Every row comes from one small tree of marks. Brackets hold a mark, then the marks that hang from it, in the order of their numbers. Every link used is in the known rows. Which tree was each row made from?
Known rows
[q336 [q995 [q925 [q700 q96 [q258 q855]]]]]: [-22.1,  36.0,  17.0,   2.4,  -1.5,  53.9,   4.0,  18.1,  10.6, -12.3,
   2.9, -27.1,  12.5,   4.2, -43.7, -16.6,  -1.6,  19.3,  52.9,  25.2,
 -25.2, -46.3,  14.1,  -1.6]
[q925 [q700 q258] [q995 q336]]: [-46.2,   7.1,  -3.5,  -2.7,  -9.0,  10.4,  -7.4,  50.6,  57.8, -33.9,
 -30.1,  -8.7,  23.5, -15.2, -18.8,  33.2,  28.3, -33.4,   6.6,  26.0,
   0.4, -45.9,  15.7,   1.5]
[q925 [q700 q96 q258] [q995 q336]]: [-57.0,   9.1,  -4.9,  -3.1,  -2.6,  30.8, -16.1,  55.1,  41.5, -29.9,
 -31.1, -13.6,  33.9, -30.0,  -6.1,  20.7,  28.1, -29.2,   5.3,  29.5,
 -10.3, -16.6,  29.8,  17.3]
[q700 q925]: [-37.3,  19.9,  18.7,  10.5, -21.4,  11.3,  15.3,  -2.2,  57.4, -30.9,
   2.3,  -6.1,  -5.7, -29.9, -49.0,  14.8, -60.0,   1.7,  35.4,  -4.8,
  13.3, -53.9, -28.1, -13.7]
[q96 [q46 q933] [q700 q258] q755]: [-42.2,  -0.3,   1.0,  -2.5, -19.6, -54.1,  -2.1, -72.8,   7.4,  22.5,
 -27.5, -15.0, -23.5,  30.7,  22.2,  -1.0,  56.4,  59.1, -17.4,   4.9,
  22.0,  -7.4, -17.9, -17.2]
[q855 [q258 [q700 [q96 q755] [q925 q995]]]]: [-55.9,  29.6,  17.2,  -4.8,  -9.8,  -2.5, -21.6,  17.9,   8.7,   3.9,
  -8.7,  -3.8, -12.6,   6.7, -20.7,  -5.8,  -0.1, -10.0,  39.2,  12.5,
  15.1, -11.4,  -7.5,   6.0]
[q925 [q700 [q96 q46] q258] [q995 q336]]: [-57.7,   8.8,  -8.9,   1.4,  -5.3,  32.3, -21.3,  38.2,  27.3, -14.5,
 -39.2, -15.5,  25.7, -17.9,   9.2,  33.1,  44.6, -12.3,  -5.5,  30.4,
  -3.7,   1.2,  30.0,   9.9]
[q755 [q96 q46 [q700 [q258 q855]]]]: [-11.1,  18.2,  -3.8,  11.7, -33.7,  12.9, -19.6, -15.1, -25.2,  45.2,
 -31.2, -29.5,   7.0,  36.7, -15.7,  10.5, -14.7,  23.2,  -4.9,   9.4,
  -1.0,  -1.8,  12.0, -25.7]
[q995 q336 [q925 [q700 [q96 q755]]]]: [-21.3,   3.2,  21.2, -17.4, -23.7,  10.4,  -8.8, -34.3,  39.4, -43.9,
  21.2, -25.7,  31.1, -56.7, -14.8,   0.0,  -6.9, -31.3,  37.1,  22.0,
   5.8, -50.2,  21.8, -15.5]
[q46 [q96 q700 q755] q933]: [-47.3, -18.0,   9.1, -23.3, -15.2, -64.4,   3.1, -26.1,  48.5,   9.1,
 -10.6, -23.4,  -0.9,   5.6,  12.8, -25.9, -15.4,  21.2,  23.1,   0.9,
  10.6, -11.5,  -3.0,  -3.4]
[q995 q336 q925]: [-13.0,   7.1,  39.2,  -4.1, -29.6,  -1.3,  -0.3, -51.8,  52.4, -52.8,
  30.6, -31.6,  24.0, -47.7, -47.0,  10.4, -44.4, -36.3,  24.3,  23.3,
   8.8, -72.7,   3.2, -24.7]
[q336 [q995 [q925 [q700 [q96 q46] q258]]]]: [-35.0,  27.0,  21.2,  11.6,  -6.5,  45.7,  -3.5,   3.3,   9.9, -10.8,
   1.3, -19.7,   3.0,  13.3, -17.8,  -3.0,  15.8,  20.1,  29.2,  23.9,
 -17.5, -28.2,  16.4,  -3.4]
[q855 q258]: [-37.1,  11.7,  47.1,  -8.3, -15.8, -19.6,  -4.6,  12.0,  51.6,  -2.4,
 -17.9, -13.4,  -0.2,   6.8, -38.1,  -4.3, -54.4, -31.0,  17.0,  21.1,
  13.7, -64.8, -16.9, -30.3]
[q46 q933]: [-15.4,   5.3,  22.5, -13.7, -15.4, -47.6,  19.9, -17.8,  76.0, -21.9,
 -10.1, -22.5,  16.4,  -4.5, -19.8,   1.8, -41.6,  14.9,  15.1,  12.2,
  10.2, -53.9, -30.1, -13.6]
[q755 [q96 [q46 q933] [q700 q258]]]: [-12.8,   6.2,   2.7,  13.6, -34.1, -14.3,  -9.4, -21.4,  -6.6,  28.1,
 -26.3, -24.4,   9.3,  46.6,  14.0,   7.3,   2.0,  17.1, -21.1,   9.9,
   0.3,  13.7,  -0.2,  -7.6]
[q995 [q925 q700]]: [ -9.8,  24.2,   8.4, -19.0, -33.0,  17.5,  -1.0,  -4.5,  49.2, -26.3,
  15.1, -23.7,  25.9, -33.7, -28.2,  14.3, -41.9, -16.2,  45.0,   4.0,
   5.9, -71.8,  -5.4, -25.8]
[q96 [q46 q933] [q700 [q258 q855] q925] q755]: [-34.4,  18.3,  -8.9,   3.0, -14.8, -18.8,  13.8, -66.6,  -8.5,  21.4,
 -23.3, -18.8, -29.5,  27.7,   2.1,  -7.1,  52.1,  72.7,  14.6,  -3.8,
  16.5,  -3.1, -35.0,  -3.0]
[q855 [q258 [q700 q96 [q925 [q995 q336]]]]]: [-50.1,  29.9,  18.0,   2.3,  -4.0,   0.7, -21.0,  23.0,  18.9, -18.5,
 -12.4, -13.8,  -7.4,   0.1, -21.2,  -2.7, -11.3, -39.6,  30.2,  19.7,
   9.4, -15.8,  -1.6,  17.5]
[q755 [q96 q46]]: [-12.2,   3.0,  21.5,   9.2, -42.1,  -3.6, -16.5, -11.9,  10.0,  32.7,
 -14.0, -16.7,  15.5,  18.7, -18.4,  28.2, -38.4,  15.3,  -0.8,  11.8,
  12.2,  -8.6,  11.1, -43.9]
[q700 q96 q258 [q925 q995]]: [-78.9,  28.4,  16.0,  19.3, -12.8,  70.6,   2.0,  35.5,  13.6, -22.4,
  -2.0,  -1.3,  14.1, -33.1, -32.7,   3.7,  -7.6,   5.9,  10.9,  11.2,
 -17.2,  13.3, -12.4,  34.5]
[q755 [q96 [q700 q258 [q925 [q995 q336]]]]]: [-29.7,   7.6,   4.2,  28.8, -28.5,  26.2, -11.1,  18.6,  -0.2, -10.1,
 -11.8, -15.1,   9.7,  13.1, -22.3,  17.4,  -7.4, -26.7,   2.6,   9.7,
  -7.7,  -1.6,  16.9,   8.9]
[q755 [q96 q46 q700]]: [ -9.9,   3.3,  -3.4,  14.1, -35.7,  -7.7, -26.3, -17.7,  -5.9,  32.8,
 -28.3, -28.9,   3.5,  29.2,  -2.6,  28.9, -29.7,  13.3,  -4.7,   4.3,
  10.6,  -5.4,  22.5, -35.5]
[q755 [q96 [q700 q258 [q925 q995]]]]: [-30.5,  15.0,  -0.8,  25.1, -31.1,  32.3, -11.7,  27.8,  -6.4,   3.9,
 -13.0, -11.5,   8.0,  19.5, -22.8,  17.4, -15.6, -11.1,   6.7,   2.7,
  -9.3,   1.2,   8.8,   5.1]

Which tree is each row?
[-42.2,  10.5,  16.1,  17.9, -12.4,  19.2,   6.7,  16.8,  55.2, -47.0,
  -2.2, -10.4,   1.7, -31.5, -47.5,  41.4, -27.0, -14.5,  31.1,   9.7,
   9.6, -42.2,  -5.8,  -1.5]	[q700 [q925 [q995 q336]]]
[-25.8,  52.8, -33.9,  -0.4,  -2.9,  27.4, -21.0,  -7.1, -12.7,   7.5,
 -22.0, -37.8,  -1.1, -16.3, -37.9,  19.0,   1.2,  42.2,  52.3,   7.5,
  10.1,   1.2,   3.6,   9.5]	[q258 [q700 [q96 q46] [q925 [q995 q336]]] q855]
[-25.8,  -6.7,  -5.7,  -7.5, -17.9, -69.4,  -7.0, -75.7,  18.3,  21.7,
 -29.8, -25.0, -24.8,  23.4,  21.4,  16.1,  31.4,  62.4,   1.2,   0.4,
  30.6, -20.8,  -6.9, -34.8]	[q96 [q46 q933] q700 q755]
[ -7.7,   9.5,  18.6, -12.4, -25.8,   3.7,  -1.9, -23.7,  59.3, -55.7,
  17.6, -29.2,  29.3, -44.3, -26.2,  13.2, -26.0, -46.3,  35.6,  18.8,
   8.1, -77.0,   9.4, -20.0]	[q995 q336 [q925 q700]]
[-49.4,  24.1,  20.3, -14.6, -15.5, -31.5, -30.0, -17.5,   5.3,  26.8,
 -19.5, -11.7, -14.6,  15.4,  -6.2, -13.6,  -1.1,   3.4,  17.5,  17.6,
  24.2, -15.2,  -3.3, -18.7]	[q855 [q258 [q700 [q96 q46 q755]]]]
[-42.1,  14.4, -18.0, -13.2,  -7.6,  28.3, -22.0,  68.0,  43.8,  -8.5,
 -35.3, -18.5,  31.1, -26.7,  -8.3,  39.3,  -9.7,  -0.6,  30.8,  12.6,
  -2.9, -23.7,  28.6,  -4.6]	[q925 [q700 q96] q995]
[-56.6,  22.1,  21.5,  -1.7,  -6.0,  -9.8, -21.3,   8.9,  14.0, -10.8,
  -8.2,  -7.0, -12.1,  -0.9, -20.0,  -6.4,   8.4, -26.2,  34.3,  20.0,
  16.9, -12.4,   1.4,   8.8]	[q855 [q258 [q700 [q96 q755] [q925 [q995 q336]]]]]
[-60.0,  34.0,  11.8,  14.9,  -2.9,  75.7,   5.6,  26.8,   3.8, -24.5,
  -8.7, -19.9,  21.2, -39.4, -54.0,  -3.2,  -3.5,   5.4,  27.9,  22.4,
 -21.5,   2.0,  -5.6,  34.1]	[q700 q96 [q258 q855] [q925 [q995 q336]]]
[-62.9,  10.8,  -4.0,   3.6,  -8.7,  24.2,  -3.9,  20.5,  22.3,  -8.7,
 -16.2, -26.8,  -1.2, -13.0, -30.0,  -8.0, -25.0, -14.7,  28.2,   4.5,
  -8.1, -10.4,   7.9,  20.3]	[q46 [q96 [q700 [q258 q855] [q925 [q995 q336]]]]]
[-19.0,  12.0,   1.7,  24.0, -33.5,   5.4,   0.4, -17.7,  -8.1,  15.7,
 -18.6, -17.9,   0.1,  44.0,  10.9,   7.2,   3.1,  13.8, -10.6,   1.9,
  -0.4,  22.1, -12.4,   7.2]	[q755 [q96 [q46 q933] [q700 q258 q925]]]
[-21.5,  13.7,  22.2,  -8.7, -27.6,  14.8,   3.6, -22.7,  51.2, -54.3,
  19.7, -20.7,  29.8, -39.2, -24.8,  -0.5,  -6.6, -49.7,  20.8,  22.8,
   1.2, -67.6,   1.1,  -6.5]	[q995 q336 [q925 [q700 q258]]]
[-27.0,  15.7,   0.2,  28.7, -36.6,  21.9, -13.0, -12.5, -17.8,  22.0,
 -18.2, -14.5,  -4.5,  31.2,  -4.7,  15.2,  -9.5,   8.4,  -8.0,  -0.3,
   2.9,  13.3,   1.5,  -7.9]	[q755 [q96 q46 [q700 q258 q925]]]
[-22.4,   9.6,   6.1,  12.2, -34.7,   3.0, -15.5,   4.3,   2.7,  15.3,
 -17.2, -17.6,  13.7,  19.8, -20.7,   0.2, -30.9, -11.3,  -6.3,   6.7,
  -4.9, -17.2,  14.1, -15.0]	[q755 [q96 [q700 q258]]]
[-24.3,  22.5,  17.9,   8.7,  -6.4,  37.6,  -7.1,   0.5,  18.5, -11.2,
  -0.7, -26.0,   1.4,   8.4, -18.4,   8.7,  -0.4,  22.1,  41.0,  21.2,
 -11.5, -34.9,  22.6, -13.6]	[q336 [q995 [q925 [q700 [q96 q46]]]]]
[-24.5,  17.3,  19.8, -18.6, -21.2,  31.4,  -2.1, -30.9,  21.4, -32.4,
  19.1, -27.4,  36.7, -49.2, -27.8, -19.7,   8.0, -21.7,  37.2,  26.8,
  -5.5, -45.5,  11.9,  -5.5]	[q995 q336 [q925 [q700 [q96 q755] [q258 q855]]]]
[-13.2,  52.7, -29.3,  -4.5,  -5.5,   4.5,  -6.3,   4.8,  17.4, -11.6,
 -12.8, -30.2,  -2.9, -14.4, -63.7,  21.1, -15.0,  20.1,  65.1,   3.4,
  14.1, -46.7, -10.5,  -0.3]	[q258 [q700 [q925 [q995 q336]]] q855]
[-20.3,  24.2, -11.3,  24.4, -31.3,  40.8, -16.9,   8.8, -33.2,  33.8,
 -26.6, -23.7,   2.3,  35.6, -18.6,  28.3,   2.8,  22.3,   7.4,   4.2,
  -4.7,  17.7,   8.3,  -5.2]	[q755 [q96 q46 [q700 [q258 q855] [q925 q995]]]]
[-45.9,  27.4,  20.3,  -6.8, -10.7, -26.6, -10.3, -18.3,   9.9,  10.4,
 -10.8,  -8.0, -19.0,  21.7,   3.3, -21.9,   7.6,   6.9,  28.0,  11.6,
  22.3,   1.7, -26.1,   6.5]	[q855 [q258 [q700 [q96 [q46 q933] q755] q925]]]
[-16.7,  10.9,  17.1, -12.4, -20.8,  21.3,  -8.0, -21.1,  46.4, -51.8,
  16.5, -32.6,  36.6, -55.1, -16.3,   2.3, -27.6, -43.9,  34.2,  21.8,
  -0.1, -53.2,  20.3,  -6.7]	[q995 q336 [q925 [q700 q96]]]
[-53.6,  25.9, -11.6,  19.1, -11.9,  25.3,  -2.5,  14.0,  19.5, -23.4,
 -20.4, -13.7, -14.4,  -3.4, -27.8,  19.8,  -3.6,  -1.1,  10.3,  -4.6,
  -2.9, -29.0,  -9.9,  16.0]	[q96 [q700 q258 [q925 q995]]]
[-54.8,  26.3, -15.4,   5.3, -12.0,  -2.8, -27.7, -26.3,  -0.9,  -2.4,
  -6.6, -10.2, -15.2, -19.1,  -8.5,  22.2,  30.5,  32.9,  29.1,   5.0,
  25.2,  14.1,   9.7,   5.3]	[q258 [q700 [q96 q46 q755] [q925 [q995 q336]]]]
[-37.9,  20.1,  -6.6, -22.6, -11.3,   5.4,   2.0,  -4.4,  15.7,  24.2,
 -33.0, -15.9,  20.0,  -3.9,   5.6, -19.1,  32.9,  46.4,  20.4,  15.6,
   2.2,  -8.6, -10.0,  -8.9]	[q925 [q700 [q96 [q46 q933] q755] [q258 q855]]]
[-35.4,  -8.0,  -8.8,  11.0,  -9.8, -37.8,  -2.7, -55.8,  14.6,  -6.0,
 -22.9, -19.8, -30.3,  17.0,  18.3,  37.5,  59.0,  45.6,  11.1,   1.6,
  27.0,   0.9,  -3.6,  -5.7]	[q96 [q46 q933] [q700 [q925 [q995 q336]]] q755]
[-42.9,  32.1,  18.8, -13.7, -10.0, -22.6, -25.0,   8.6,  21.7,   6.7,
 -19.4, -16.8,  -3.2,   6.1, -19.2, -20.3, -35.7, -22.6,  22.0,  17.8,
  13.3, -31.5,  -5.6,  -6.5]	[q855 [q258 [q700 q96]]]
[-29.8,  51.2, -26.0, -11.3, -12.4,   7.1, -15.2, -37.9, -20.3,  31.3,
 -12.2, -24.2, -12.7, -14.1, -35.0,  -7.4,  -2.1,  72.6,  60.0,  -4.3,
  20.9,  -4.0, -11.3, -10.8]	[q258 [q700 [q96 q46 q755] q925] q855]
[-32.9,  50.9, -29.8, -13.1,  -6.5,  19.7, -16.2,   2.0, -12.7,  17.8,
  -9.1, -23.8,  -2.0, -23.1, -50.1,   2.2,   0.8,  57.6,  72.7,  -0.3,
   9.2, -10.7,  -1.6,   2.3]	[q258 [q700 [q96 q755] [q925 q995]] q855]
[-63.7,   3.5,  -4.0,  21.9, -17.2,   0.0, -13.0, -46.2,  -7.8,   2.2,
 -21.4,  -5.4, -35.4,  10.6,   0.1,  30.2,  67.2,  35.2,  -4.8,   2.7,
  20.6,   0.8,   2.0,  -7.2]	[q96 q46 [q700 q258 [q925 [q995 q336]]] q755]
[-46.8,  22.2, -10.2,   8.7, -19.5,   5.5,  -2.3, -58.9, -19.4,  29.0,
 -24.0, -14.1, -37.1,  11.9, -18.0,   2.8,  36.7,  64.4,  17.1,  -6.8,
  20.0, -14.8, -18.6, -21.3]	[q96 q46 [q700 [q258 q855] q925] q755]
[-40.3,   6.8,  -0.9, -19.3,  -9.5, -29.1,  11.5,  -2.0,  38.8,   7.5,
 -20.6, -36.8,  12.0,  11.9,  -2.6, -38.3, -30.1,  11.1,  17.1,   5.1,
  -9.7, -11.7, -17.3,  20.9]	[q46 [q96 [q700 [q258 q855]]] q933]
[-31.9,  18.4, -11.3,  -9.4,  -5.2,  20.8,  -3.7,  53.0,  45.7, -20.7,
 -36.5, -20.1,  29.2, -14.1, -35.3,  28.6,  24.6, -17.9,  25.2,  27.3,
  -4.8, -52.0,  13.5,  -2.1]	[q925 [q700 [q258 q855]] [q995 q336]]
